What can hang from each mark:
J_215: J_983
J_662: J_215 J_673 J_856
J_673: J_662
J_576: J_54 J_378
J_78: J_576
J_857: J_662
J_983: J_215 J_856
J_54: J_662
J_856: J_662 J_983

Known rows, with every way that one mark hangs from another:
{J_54 {J_662 J_215 J_856}}: [-1.18 -1.06  0.17 -0.99 -1.26 -0.57  0.26  1.88  0.97 -0.89 -0.33  0.74
  0.39  1.28  0.65 -0.85  0.45  2.20 -0.35  3.67  1.23  3.49 -0.33  0.85
  1.07  0.45  0.93 -2.54  2.02 -4.77 -0.08  0.80]
{J_856 J_662 J_983}: [-0.37 -1.36 -0.99 -1.51  1.20  0.34 -2.26 -1.03  0.72  0.78 -0.14  1.25
 -0.05  3.52  2.52  1.56  0.65  3.55 -1.07 -0.25 -0.68  1.03  0.24 -0.36
 -0.14  1.22 -0.82 -0.92  1.13  1.30 -2.69  0.76]
{J_215 J_983}: [ 0.31  0.27 -1.04 -0.81 -1.40 -0.08 -1.62 -0.64 -0.91  0.49  0.28  0.77
  0.01  1.43  1.16 -1.86  1.08  1.04 -0.15 -0.91 -0.13  1.99 -0.49 -0.55
 -0.16  1.89  0.02 -1.00 -1.62 -0.36  2.01 -1.35]
{J_78 {J_576 {J_54 {J_662 J_215}}}}: [ 0.63 -0.97 -0.16  1.59 -0.69 -1.04  0.79  1.90  1.05 -0.16  0.06 -0.81
 -0.43  1.75  2.86  0.55  0.40  1.52 -1.99  0.71 -1.80  3.99 -1.21  0.59
  1.82  0.73  1.83 -1.13  1.55 -3.97  0.77 -1.61]
{J_983 J_215 {J_856 {J_662 J_673}}}: [ 0.11  0.40  0.58 -1.84 -0.78  0.77 -1.33  0.98 -2.56 -1.79  1.40 -0.23
 -0.17  0.05  2.00  3.14  1.38  2.54  1.36  1.27 -1.80 -1.62 -1.03  0.95
 -0.10 -0.21  0.33 -3.35  0.84  0.79  0.63 -1.54]
{J_576 {J_54 {J_662 J_673 {J_856 J_983}}} J_378}: [-1.63 -1.06  0.50  0.13 -0.83 -1.64 -1.78 -0.73 -0.04  1.30 -0.55 -0.20
 -0.84  2.32  3.65  1.15  0.56  3.02 -2.21 -0.37  0.65  2.13  2.08  0.11
  2.35  2.22  0.12 -2.47  2.60 -5.08 -1.99  0.11]
{J_78 {J_576 {J_54 {J_662 {J_215 J_983} J_673}} J_378}}: [-0.71 -0.98  0.04  1.84 -1.96 -1.70  1.47  1.23  0.58  0.55  0.26 -1.14
 -0.92  2.75  3.77  0.72  0.43  2.29 -2.77 -0.17 -0.52  3.49 -0.43 -0.05
  2.64  1.98  0.84 -1.80  1.29 -3.66  0.87 -1.37]
{J_662 J_856}: [-0.83  0.02 -0.80 -1.45 -1.50 -0.33 -2.31 -0.36  0.16 -0.68 -0.45  0.99
  0.03  1.70  0.70 -1.27  1.72  1.46  0.59  1.25  0.47  2.44 -0.95  0.54
  0.28  0.38  0.73 -1.74 -0.54 -2.70 -1.20  0.16]
{J_78 {J_576 {J_54 {J_662 J_673 J_856}}}}: [ 0.73 -0.94 -0.45  0.38 -1.37 -1.02 -0.43  1.44  1.34 -0.44  0.39 -0.92
 -0.67  2.16  1.68  0.59  1.49  1.85 -1.95  0.78 -0.99  3.13 -0.80  0.85
  2.31  1.21  1.75 -1.83  0.20 -4.14  0.35 -0.89]
{J_54 {J_662 J_215 {J_856 J_983}}}: [-0.98 -1.35 -0.21 -1.48 -0.88 -0.51 -0.35  1.34  1.84 -0.55 -0.60  1.19
  0.36  2.42  1.18 -0.61  0.11  2.57 -0.50  3.23  1.44  2.77  0.64  0.48
  1.17  0.90  0.82 -2.11  2.14 -4.01 -0.94  1.18]
{J_215 {J_983 {J_856 {J_662 J_673}}}}: [-0.14  0.01 -0.51 -1.73 -1.46  0.84 -1.69  0.21 -1.48 -0.47  1.05  0.40
 -0.38  2.08  0.39  0.34  0.48  2.54  0.14  0.06 -0.13  0.34 -1.38 -0.08
 -0.30  1.62 -0.34 -2.59 -2.04  0.92  1.40 -0.78]
{J_856 J_662 {J_983 J_215}}: [-0.03 -0.91 -0.48 -1.33  1.09  0.41 -1.41 -0.70  0.33  0.23  0.13  0.97
  0.07  2.34  3.45  2.37  1.03  3.00 -0.14 -0.02 -1.30 -0.02  0.86 -0.11
 -0.02  0.74 -0.78 -1.26  2.12  1.32 -1.81 -0.04]
{J_78 {J_576 J_54}}: [ 1.01 -0.24 -0.78  1.34 -0.77 -0.88 -0.97  0.41  0.40  0.13  0.08 -0.70
 -0.61  1.99  3.02  0.35  1.23  1.04 -1.47 -1.00 -2.50  3.19 -1.71  0.31
  1.25  0.77  1.68 -0.57  0.08 -2.30  0.24 -2.15]
{J_78 {J_576 {J_54 {J_662 {J_856 J_983}}} J_378}}: [-0.42 -0.29 -0.26  1.72 -0.94 -0.99  0.30 -0.29  2.60  0.69 -0.55 -0.22
 -1.09  2.75  3.40  0.65  0.36  2.30 -2.22 -0.17 -1.49  3.36 -0.40  0.52
  2.40  1.01  1.14 -1.14  1.48 -3.63 -0.44 -1.20]
{J_54 J_662}: [ 0.44 -0.26 -0.09 -0.69 -0.01 -0.18 -0.74  0.42 -0.23  0.31  0.46  0.47
  0.22 -0.37  0.49 -0.48  0.73  1.80 -0.93  1.22 -1.18  2.08  0.22  0.67
  0.46  0.83  0.76 -1.52  1.37 -2.48  1.99 -0.99]
{J_662 J_673}: [ 0.17 -0.90 -0.85 -2.19 -1.57 -1.41 -3.10  0.08 -2.69 -0.15  0.92 -0.27
  0.13  1.82  1.67  0.09  2.51  1.97 -0.77 -0.25  0.32  0.19  0.36 -0.27
  0.73  1.93  0.56 -2.01 -0.26 -0.90 -0.53 -0.11]
{J_215 {J_983 {J_856 J_662}}}: [-0.12  0.55 -0.46 -1.08 -0.98  1.31 -1.23 -0.11 -0.82 -0.30  0.64  0.83
 -0.37  1.55  0.43 -0.03 -0.04  2.16  0.53  0.09 -0.83  1.09 -1.96  0.07
 -0.76  0.98 -0.24 -2.10 -1.75  0.95  1.67 -1.32]
{J_673 {J_662 J_215 {J_856 J_983}}}: [-0.30 -0.34 -0.57 -0.41 -1.16 -0.47 -0.03 -0.84 -0.58  0.04 -0.63  2.60
  0.21  2.22  2.39  0.53  1.44  1.60 -0.58  2.49  0.50  2.18  1.44  0.01
  1.17  1.32  0.05 -2.04  1.76 -3.50 -2.01  0.73]
{J_673 {J_662 {J_856 J_983}}}: [ 0.62  0.40 -0.88 -0.64 -0.75  0.10 -1.03 -2.15 -0.63  0.55 -0.33  2.67
 -0.05  1.28  1.42  0.56  1.99  1.35 -0.65  1.25 -0.64  1.30  1.73  0.32
  0.87  1.41 -0.01 -1.63  0.62 -2.53 -1.03 -0.03]
{J_857 J_662}: [ 1.18  0.37 -0.18  0.65 -0.93 -0.09  0.14 -0.84  2.13  0.91  0.19  1.41
  0.09  1.90  2.27  0.27  1.18  1.74 -0.20  0.60 -1.93  1.52  1.49 -0.57
 -0.64  1.27  0.76 -1.65  0.78 -1.12  1.73 -1.16]

Rows:
[-1.86 -0.79  1.15  0.88 -1.53 -1.46 -0.18  0.76 -1.81  0.80  0.02 -0.74
 -0.81  1.62  3.98  1.15 -0.50  2.75 -1.92 -0.07  0.43  2.21  0.83 -0.07
  1.92  1.99  0.24 -3.02  2.51 -4.58  0.01 -0.98]	{J_576 {J_54 {J_662 {J_215 {J_983 J_856}} J_673}} J_378}
[-2.44 -1.77  0.73  0.27 -1.20 -2.07 -0.91  0.32 -0.10  0.86 -0.79 -0.22
 -0.62  3.06  4.38  1.20  0.18  3.24 -2.24  0.59  1.63  2.76  1.91 -0.07
  2.55  2.03  0.18 -2.77  3.53 -5.72 -2.91  0.79]	{J_576 {J_54 {J_662 J_215 J_673 {J_856 J_983}}} J_378}
[-0.46 -1.11 -0.20 -0.67 -3.42 -0.96  0.84  1.02  2.77 -0.42  0.15  1.26
  0.16  4.50  1.96 -0.12  1.52  2.66 -0.13  2.69  2.12  1.99  1.94 -0.97
  0.59  2.51  0.53 -3.49 -0.19 -2.85  0.15  1.29]	{J_857 {J_662 {J_215 J_983} J_673 J_856}}
[-0.06  0.12 -0.86 -1.95 -1.08 -0.19 -2.31 -0.78  1.15 -0.72 -0.59  1.33
  0.13  2.25  2.14 -0.37  1.75  1.44  1.18  0.94  0.26  0.69  0.68  0.28
  0.54  0.56  0.67 -1.53  0.42 -1.71 -1.51 -0.01]	{J_662 {J_856 {J_983 J_215}}}
[ 0.27 -1.03 -0.26 -2.61 -1.26 -0.60 -1.49  0.73  0.63 -0.71  0.50  0.50
  0.13  1.49  0.73  0.42  1.83  2.58 -0.44  2.18  1.00  0.11  2.01  0.65
  1.63  1.67  0.75 -2.83  1.18 -2.96  0.17  0.67]	{J_54 {J_662 J_673 {J_856 {J_983 J_215}}}}
[-0.05 -1.65 -0.54 -2.42  0.31 -0.29 -2.18 -0.21 -0.55 -0.10  0.76  0.38
  0.07  3.06  3.46  2.95  1.94  3.58 -0.66  0.06 -0.18 -1.08  1.74 -0.33
  0.64  1.72 -0.82 -2.08  1.75  1.54 -2.26  0.74]	{J_856 {J_662 J_673} {J_983 J_215}}
[-1.18 -1.09  0.20  1.58 -2.01 -1.83  1.17  1.37  1.24 -0.03 -0.12 -1.02
 -0.91  2.84  3.60  1.03  0.82  2.50 -2.44  0.94 -0.23  3.78 -0.71  0.48
  2.88  1.21  1.24 -2.21  1.93 -4.79 -0.77 -0.60]	{J_78 {J_576 {J_54 {J_662 J_215 J_673 J_856}} J_378}}
[-1.59 -2.22 -1.07 -3.19 -2.59 -1.85 -2.57  1.19  0.02 -1.30 -0.39  0.59
  0.35  5.31  2.49 -0.15  1.81  2.95 -0.26  2.29  3.53  1.04  0.90 -0.51
  1.55  1.91  0.71 -2.65  0.68 -2.71 -4.11  2.59]	{J_662 J_215 J_673 {J_856 J_983}}
[-0.83 -0.92 -0.46 -2.19 -3.06 -1.06 -1.40  1.83 -2.62 -1.27  0.84 -0.16
  0.12  3.04  1.91 -0.32  0.89  2.18  0.02  1.17  1.96  0.43 -0.59 -0.55
  0.61  1.99  0.64 -2.99 -0.86 -0.95  0.21  0.02]	{J_662 {J_215 {J_983 J_856}} J_673}
[-1.81 -2.60 -0.14 -1.50 -0.59 -1.06 -0.97  1.69 -1.66 -0.55  0.63 -0.18
  0.24  3.35  2.72  2.00  1.37  3.71 -1.37  1.65  1.20  1.80 -0.70 -0.23
  0.61  1.42 -0.57 -2.74  1.87 -0.68 -3.05  1.80]	{J_856 {J_662 J_215 J_673}}
[-1.13 -0.97 -0.04 -0.91 -1.76 -0.31  0.76  1.79  1.28 -0.70 -0.20  0.91
  0.28  1.57  0.27 -1.51  0.14  2.04 -0.34  3.26  1.83  3.71 -0.18  0.45
  1.02  1.18  0.56 -2.59  0.91 -4.35  1.07  0.66]	{J_54 {J_662 {J_215 J_983} J_856}}
[-1.81 -0.85 -0.68 -1.17 -2.70 -0.70 -0.54  1.17  0.60 -1.08 -0.76  1.08
  0.25  3.35  1.50 -2.10  0.75  1.55  0.60  2.31  2.62  3.72 -1.13 -0.21
  0.58  1.10  0.38 -2.27 -0.45 -3.36 -1.07  0.97]	{J_662 {J_215 J_983} J_856}
[-1.93 -1.75 -0.77 -2.49 -3.71 -1.58 -1.42  1.84 -0.69 -1.46  0.02  0.27
  0.23  4.27  1.43 -1.31  1.89  2.31 -0.09  2.34  4.02  2.29 -0.11 -0.49
  1.39  2.30  0.34 -3.27 -0.90 -3.17 -1.78  1.90]	{J_662 {J_215 J_983} J_673 J_856}
[ 0.90  0.73 -0.53 -0.48 -0.79  0.10 -0.46 -1.90 -0.88  0.16 -0.14  2.57
  0.05  0.52  2.08  1.04  2.27  1.03  0.00  1.40 -0.99  0.64  2.13  0.47
  0.96  1.12  0.05 -1.84  1.17 -2.46 -0.44 -0.51]	{J_673 {J_662 {J_856 {J_983 J_215}}}}
[-1.29 -0.22  0.92  1.09 -0.26 -1.03 -0.65 -0.89  0.54  1.13 -0.91  0.18
 -0.74  1.02  4.30  1.11  0.18  2.20 -1.19 -0.25 -0.57  2.37  1.95  0.44
  1.95  1.10  0.18 -2.05  3.41 -5.07 -1.06 -0.99]	{J_576 {J_54 {J_662 {J_856 {J_983 J_215}}}} J_378}
[-1.95 -0.92  1.16  1.93 -0.25 -1.68  0.18  0.28 -1.10  1.44 -0.73 -0.40
 -0.52  1.01  4.76  0.89 -0.45  2.30 -2.20 -0.17 -0.49  3.82  0.65  0.06
  1.70  1.22  0.25 -1.89  4.14 -5.42 -0.91 -0.95]	{J_576 {J_54 {J_662 J_215}} J_378}
[-1.37 -2.91 -0.76 -2.39 -0.03 -0.99 -1.89  0.69 -0.24 -0.04  0.21  0.50
  0.20  5.26  3.49  2.27  1.00  4.31 -1.61  1.03  1.55  0.60  0.83 -0.79
  0.77  2.07 -0.75 -2.06  1.97  0.54 -4.27  2.37]	{J_856 {J_662 J_215 J_673} J_983}
[-1.71 -1.66 -0.27 -0.52 -0.34 -0.02  0.17  1.11 -0.28 -0.02  0.10  0.64
  0.14  2.90  2.32  0.66  0.30  3.02 -0.83  1.20  0.65  3.26 -1.34 -0.33
 -0.10  1.21 -1.01 -1.94  1.08 -0.43 -1.28  0.79]	{J_856 {J_662 {J_215 J_983}}}
[ 0.41 -0.44  0.06 -0.45 -2.87 -0.60  0.78  1.05  1.16 -0.27  0.75  0.86
  0.05  3.58  2.30  0.65  0.80  2.53 -0.03  1.80  0.50  0.48  1.64 -1.06
 -0.07  2.29  0.74 -3.30 -0.07 -1.11  1.83 -0.26]	{J_857 {J_662 {J_215 {J_983 J_856}} J_673}}
[-1.06 -0.25  0.22 -1.05 -0.40  0.81 -1.05  1.11 -1.27 -1.20  0.31  0.50
 -0.11  1.80  1.65  1.70 -0.32  2.95  0.63  1.91 -1.01  1.06 -2.66  0.67
 -0.64 -0.48  0.39 -2.54  0.91 -0.02 -0.98 -0.45]	{J_983 {J_856 {J_662 J_215}}}
[-0.28 -1.07  0.13 -1.79 -2.04 -0.60 -0.06  2.37 -1.40 -0.85  1.09 -0.09
  0.17  1.40  0.62 -0.16  0.29  2.58 -0.81  2.41  1.23  1.05  0.28  0.17
  1.05  1.96  0.76 -3.21  0.61 -2.61  2.10 -0.12]	{J_54 {J_662 {J_215 {J_983 J_856}} J_673}}
[ 0.10  1.00  0.64 -0.88 -0.15  1.32 -0.79  0.57 -1.73 -1.55  0.86  0.27
 -0.15 -0.54  2.00  2.53  0.70  2.08  1.85  1.21 -2.65 -0.75 -1.68  1.17
 -0.63 -0.96  0.37 -2.72  1.21  0.67  1.03 -2.15]	{J_983 J_215 {J_856 J_662}}
[-1.23 -1.84  0.09 -1.98 -2.01 -1.29 -0.45  2.46  0.07 -1.19  0.31  0.09
  0.36  1.94  0.62 -0.13  1.32  2.79 -0.94  3.73  2.32  2.33  0.55  0.63
  1.67  1.45  0.87 -3.34  1.65 -4.59 -0.63  1.59]	{J_54 {J_662 J_215 J_673 J_856}}
[-0.44 -2.13 -1.10 -2.58  0.45 -0.40 -3.00 -0.55 -0.23  0.51  0.51  0.51
 -0.06  4.39  2.52  2.15  1.50  4.08 -1.60 -0.16  0.41 -0.11  1.01 -0.57
  0.52  2.16 -0.84 -1.70  0.78  1.38 -3.20  1.69]	{J_856 {J_662 J_673} J_983}
[-0.06 -0.80 -1.00 -3.27 -2.11 -1.09 -3.21 -0.11 -0.25 -1.15  0.17  0.48
  0.12  3.18  2.07  0.37  2.82  2.25  0.47  1.04  1.63 -0.74  1.58 -0.01
  1.36  1.74  0.56 -2.52 -0.14 -1.48 -2.09  0.97]	{J_662 J_673 {J_856 {J_983 J_215}}}
[-1.72 -2.49 -0.35 -1.60 -1.14 -0.76 -0.57  1.58 -1.42 -0.30  0.71 -0.03
  0.10  3.78  2.22  1.20  1.10  3.53 -1.39  1.23  1.81  2.18 -0.47 -0.57
  0.54  2.08 -1.01 -2.78  0.70 -0.41 -1.96  1.62]	{J_856 {J_662 {J_215 J_983} J_673}}
[-0.50  0.08  0.30  2.34 -1.65 -0.68  1.76  1.01  1.02  0.18  0.02 -0.74
 -1.09  2.02  3.36  0.70 -0.60  1.98 -1.78  0.11 -1.65  3.44 -1.54  0.42
  1.95  0.83  1.23 -1.72  1.04 -3.31  1.68 -2.37]	{J_78 {J_576 {J_54 {J_662 {J_215 {J_983 J_856}}}} J_378}}
[-0.38 -0.18 -0.10 -2.02 -0.66  0.66 -2.55  0.55 -2.09 -1.06  1.12  0.08
 -0.32  1.57  0.74  2.07  0.77  3.15  0.21  0.97 -1.10 -0.36 -1.89  0.68
 -0.28  0.41  0.26 -2.92 -0.28  0.64 -0.52 -0.50]	{J_983 {J_856 {J_662 J_673}}}
[ 0.43  0.24  0.12  0.64 -2.12  0.17  1.44  0.51  2.23  0.01  0.12  1.53
  0.08  2.87  2.38  0.03 -0.07  1.93  0.53  1.78 -0.69  1.67  0.91 -0.84
 -0.66  1.32  0.85 -2.50  0.27 -1.20  2.31 -1.05]	{J_857 {J_662 {J_215 {J_983 J_856}}}}
[-1.92 -1.93 -0.52 -2.48 -3.05 -1.95 -1.82  1.94 -1.08 -1.68 -0.10  0.04
  0.38  3.85  1.94 -0.42  2.22  2.42 -0.07  2.84  3.25  2.00 -0.27 -0.02
  1.43  1.42  0.76 -3.28  0.49 -3.59 -3.21  2.15]	{J_662 J_215 J_673 J_856}
[-0.23 -1.46 -0.40 -1.26 -2.52 -1.21 -0.16  0.56  3.29 -0.29 -0.24  1.47
  0.22  5.38  2.94  0.75  1.58  3.10 -0.24  2.76  1.76  0.92  2.75 -0.97
  0.74  2.20  0.84 -3.05  1.12 -2.41 -1.79  1.84]	{J_857 {J_662 J_215 J_673 {J_856 J_983}}}
[-1.05 -0.51  0.08  2.30 -1.92 -1.18  1.93  0.94  2.11  0.30 -0.49 -0.44
 -0.99  2.70  3.29  0.05  0.03  2.00 -2.09  0.54 -0.47  4.69 -1.21  0.33
  2.46  1.24  0.95 -1.67  1.27 -4.53  0.44 -1.18]	{J_78 {J_576 {J_54 {J_662 {J_215 J_983} J_856}} J_378}}
